What can hang from each mark:
Q_984: Q_131
Q_835: Q_247 Q_759
Q_288: Q_759
Q_532: Q_651 Q_747
Q_651: Q_131 Q_532 Q_759
Q_247: Q_288 Q_835
Q_131: Q_651 Q_984
Q_759: Q_288 Q_651 Q_984

In the rows, 128 means zero.
Known rows, with every way that one mark hangs from another:
[Q_131 [Q_651 [Q_532 Q_747] [Q_759 Q_288]] Q_984]: [101 105 121 124 162 114 137 140 146 182 123 145 185 133 143 144 148 138
 176 113 167 133 138  99]
[Q_131 Q_984]: [175 107 157 127 113 133 155 126 102  92 130 162  95 114 126 149  96  76
  64  83 136 103 109 109]
[Q_131 [Q_651 [Q_532 Q_747] Q_759] Q_984]: [136  87  99 126 125 125 112 130 131 151 101 195 179 117 140 116 121 126
 146 100 177 132 132 103]
[Q_288 [Q_759 [Q_984 [Q_131 [Q_651 [Q_532 Q_747]]]]]]: [143 106 104 165 125 158  96 133 130 164 105 204 183 130 148 111 122 171
 165 133 147 169 134 150]
[Q_651 Q_131 [Q_532 Q_747] [Q_759 Q_288 Q_984]]: [111 168 106 111 159  68 120  92 152 183 131  73 187 139 137 156 150 147
 137 170 111 178 118 136]
[Q_984 Q_131]: [151  98 130 119 108 151 126 138  97  85 157 167 112 115 125 148  48 131
  64  89 122 116 134 146]
[Q_131 [Q_651 Q_759] Q_984]: [157  81 150 132 120 144 142 128 135 118 109 151 114 116 103 113 102  91
 146  93 171  75 126  96]
[Q_532 Q_747]: [164  70 151 100  84 135 122 155  86 112 122 235 125 106 118 142  72 137
  69  87 126 146 108 129]
[Q_651 Q_131 Q_532 [Q_759 Q_288 Q_984]]: [104 184 118 113 166  60 138  84 176 155 145   4 149 134 126 160 166 113
 125 164  89 154 121 133]
[Q_532 [Q_651 Q_131 [Q_759 Q_288]] Q_747]: [132 114 100 111 126  94 139 137 149 145 153 157 164 130 103 117 150 161
 186 145 151 128 136  90]
[Q_247 [Q_288 Q_759]]: [116  93 185 141 113 138  89 169 104  81 116 165 113 112 142 106 102 101
 117 109 139  95 108 125]
[Q_759 Q_651 Q_984]: [181 138 171 114 104 132 157 111 115 104 129 124  62 135 110 152 134 100
  96 126  92 143  89 117]
[Q_131 [Q_651 [Q_759 Q_288]] Q_984]: [124  99 179 131 152 130 164 133 150 147 131 100 118 134 103 147 130 102
 175 107 162  75 138  90]
[Q_984 [Q_131 [Q_651 [Q_532 Q_747] [Q_759 Q_288]]]]: [ 78  93 100 111 153 134 109 153 139 174 152 149 204 133 147 145  98 193
 177 118 155 147 164 136]
[Q_131 [Q_651 Q_532 [Q_759 Q_288]] Q_984]: [ 92 119 136 127 164 107 156 125 169 151 137  71 149 125 133 151 163 103
 163 107 145 108 139  98]
[Q_835 [Q_247 [Q_288 [Q_759 Q_651 Q_984]]]]: [138 141 197 148  83 185 100 147 129  59  88 137  80 157 149 108 145  93
 120 161 134  89 101 138]
[Q_835 [Q_247 Q_288] [Q_759 Q_651]]: [ 79 104 177 122  83 196 122 173 111  56  98 141  52 113 109  84 117 129
  83 128 117  70 118 161]
[Q_247 [Q_288 [Q_759 Q_651]] Q_835]: [124 117 158 116 116 133  88 176  63  94 121 174 101 121 139  96 110 120
 152 109 160  83 144 110]
[Q_131 Q_651 Q_984]: [179  83 150 142 111 136 165 144 126 119 124 178  93 128 103 129 103  84
 120  87 137  94 137 100]
[Q_288 [Q_759 Q_651 [Q_984 Q_131]]]: [169 149 159 160 124 169 121 118 100  90 130 120 101 128 138 107 135 138
 140 133 139 119 103 137]
[Q_651 Q_131 Q_532 Q_759]: [110 144  73 105 124  68 106 115 141  89 140  65 152  95 130 108 124 115
  89 117 106 128 133 134]
[Q_651 Q_131 [Q_532 Q_747] Q_759]: [122 124  61 103 113  74  86 125 120 117 127 139 190 100 140 107 110 148
 101 122 128 153 132 135]
[Q_532 [Q_651 Q_131 [Q_759 Q_288 Q_984]] Q_747]: [155 139 119 122 136 101 146  93 163 182 137 140 153 155  95 133 161 152
 189 177 141 151 116  99]
[Q_288 [Q_759 [Q_651 Q_532] Q_984]]: [141 164 149 142 125 125 124 118 130  90 114  87 107 106 145 108 206 109
 124 125 107 156  78 121]

Rows:
[124 171 110 116 157 127 139 123 115 171 165 125 160 165 169 184 144 171
 132 151 103 196 121 138] | [Q_759 Q_288 [Q_651 [Q_532 Q_747]] [Q_984 Q_131]]
[120  94  80 128 119 133 128 153 135 114 158 157 139 123 134 135  84 138
 110  90 105 141 164 139] | [Q_984 [Q_131 [Q_651 Q_532]]]
[137 175 116 154 138 147 113 112 118  93 136  93 133 119 165 110 168 135
 129 132 121 151 104 141] | [Q_288 [Q_759 [Q_651 Q_532] [Q_984 Q_131]]]
[115 100 146  99 113 150 154 145  59 111 114 149  55  65  68  86 120 154
  95  84 126  93 132 139] | [Q_247 [Q_835 [Q_759 Q_651]]]
[125 208  86 134 167  53 176 133 137 114 182  18 128 148 161 141 205  93
 135 128  94 124 142  96] | [Q_759 Q_288 [Q_651 [Q_131 Q_984] Q_532]]
[ 62 114 114 157 118 205 106 131 165 142  96 144 108 147 121 110  90 147
 102 165 112 117 159 195] | [Q_835 [Q_247 Q_288] [Q_759 [Q_984 [Q_131 [Q_651 Q_532]]]]]
[162 189  59 137 135  68 151 127 122  87 160  70 122 131 158 112 177  84
 104 113 101 123 133 102] | [Q_759 [Q_651 [Q_131 Q_984] Q_532]]
[167 145  54 132 125  72 125 125 108 129 136 163 174 126 161 128 123 110
  82 115 124 150 134 122] | [Q_651 [Q_131 Q_984] [Q_532 Q_747]]
[113 165 127 124 140 114  89 131  97 138 111 131 122 136 165 116 153 109
 142 145 133 141 124 117] | [Q_247 [Q_288 [Q_759 [Q_651 Q_532] Q_984]] Q_835]
[199 136  73 146 113 102 171 117 142  97 156 164 103 133 108 110 146  81
 120 116 133 101 134  79] | [Q_532 [Q_651 [Q_131 Q_984]]]
[189  99  68 123  85 104 139 146 124 117 148 235 137 123 102 101 117 143
 130 120 125 146 134 101] | [Q_532 [Q_651 Q_131] Q_747]
[133 120 114 172 133 149 113 122 149 134 121 131 148 123 136 110 132 137
 155 126 128 145 137 146] | [Q_288 [Q_759 [Q_984 [Q_131 [Q_651 Q_532]]]]]
[135  91 121 112 116 128 107 108 150 178  90 180 167 124 116 132 118 144
 144 136 137 179 114 128] | [Q_131 [Q_651 [Q_532 Q_747] [Q_759 Q_984]]]
[123 197  56 153 156  68  94 152  84 113 135 103 152 141 181  80 163  94
 164 133 157  87 169 100] | [Q_247 [Q_288 [Q_759 [Q_651 [Q_131 Q_984] Q_532]]] Q_835]
[ 92 125 158 114 156 111 150 103 188 178 128  56 133 137 106 164 162 120
 162 143 108 154 124 119] | [Q_131 [Q_651 Q_532 [Q_759 Q_288 Q_984]]]
[ 71 178 116 119 182 143 161 103  98 184 147  58 103 115 116 145 153 179
 127 141 111 147 146 163] | [Q_247 [Q_835 [Q_759 Q_288 [Q_651 Q_532] [Q_984 Q_131]]]]
[150 154 200 109 136 121 183 118 129 133 151  71  68 150 109 178 162 111
 125 138  84 143  96 113] | [Q_759 Q_288 Q_651 Q_984]
[102 107 150 108 146 117 129 115 169 208 114 129 173 140 117 164 147 155
 174 147 126 177 122 122] | [Q_131 [Q_651 [Q_532 Q_747] [Q_759 Q_288 Q_984]]]
[152 122 148 121 125 159 113  80 121 123 127 126 124 129 119 151  57 128
  93 132 148 122 112 151] | [Q_651 [Q_759 [Q_984 Q_131]]]
[127 111 128 116 122 119 126  99 174 150 102 105 128 118 106 136 134 110
 132 128 115 154 114 125] | [Q_131 [Q_651 Q_532 [Q_759 Q_984]]]
[135  87 131 140 129 181 150 112  94 190 106 177  83 106  56 113  60 170
 131 122 139 107 170 171] | [Q_247 [Q_835 [Q_759 [Q_984 [Q_131 Q_651]]]]]
[132 119 204 152  80 183  93 137 137  75  81 167  95 144 143 125 103  88
  86 155 137  90 107 154] | [Q_835 [Q_247 [Q_288 [Q_759 Q_984]]]]
[117 114 184 140  71 182  91 187 113  22 105 158  91 136 155  85 130 108
 115 129 143  62 122 133] | [Q_835 [Q_247 [Q_288 [Q_759 Q_651]]]]
[ 89 139  90 101 145  60 114 135 136 149 148  88 196 117 141 136 141 158
 132 138 119 152 137 130] | [Q_651 Q_131 [Q_532 Q_747] [Q_759 Q_288]]
[ 99  88 152 120 149 147 136 148 142 141 159 104 138 133 103 142  81 161
 176 115 150  90 165 129] | [Q_984 [Q_131 [Q_651 [Q_759 Q_288]]]]
[120 141 173 118 158 148 136  86 135 153 148  74 127 143 121 179  87 136
 122 147 139 122 117 145] | [Q_651 [Q_759 Q_288 [Q_984 Q_131]]]
[100 130 192 134  94 198 130 131 130  93  82 126  40 135 106 101 132 118
  88 162 104  95  98 166] | [Q_835 [Q_247 Q_288] [Q_759 Q_651 Q_984]]
[172 178  71 119 118  75 129 118 119 141 134 129 145 145 142 129 161 135
 117 154  81 194 115 129] | [Q_759 [Q_651 Q_131 [Q_532 Q_747]] Q_984]
[ 63 175 139 136 139 195 160 115 146 114 134  42  95 127 128 137 175 167
  91 154  92 126 126 185] | [Q_835 Q_247 [Q_759 Q_288 [Q_651 Q_532] [Q_984 Q_131]]]
[109 128  94 156 150 144  77 133 116 181 120 175 160 152 155 124  86 138
 172 146 156 132 184 144] | [Q_247 [Q_288 [Q_759 [Q_984 [Q_131 [Q_651 Q_532]]]]] Q_835]
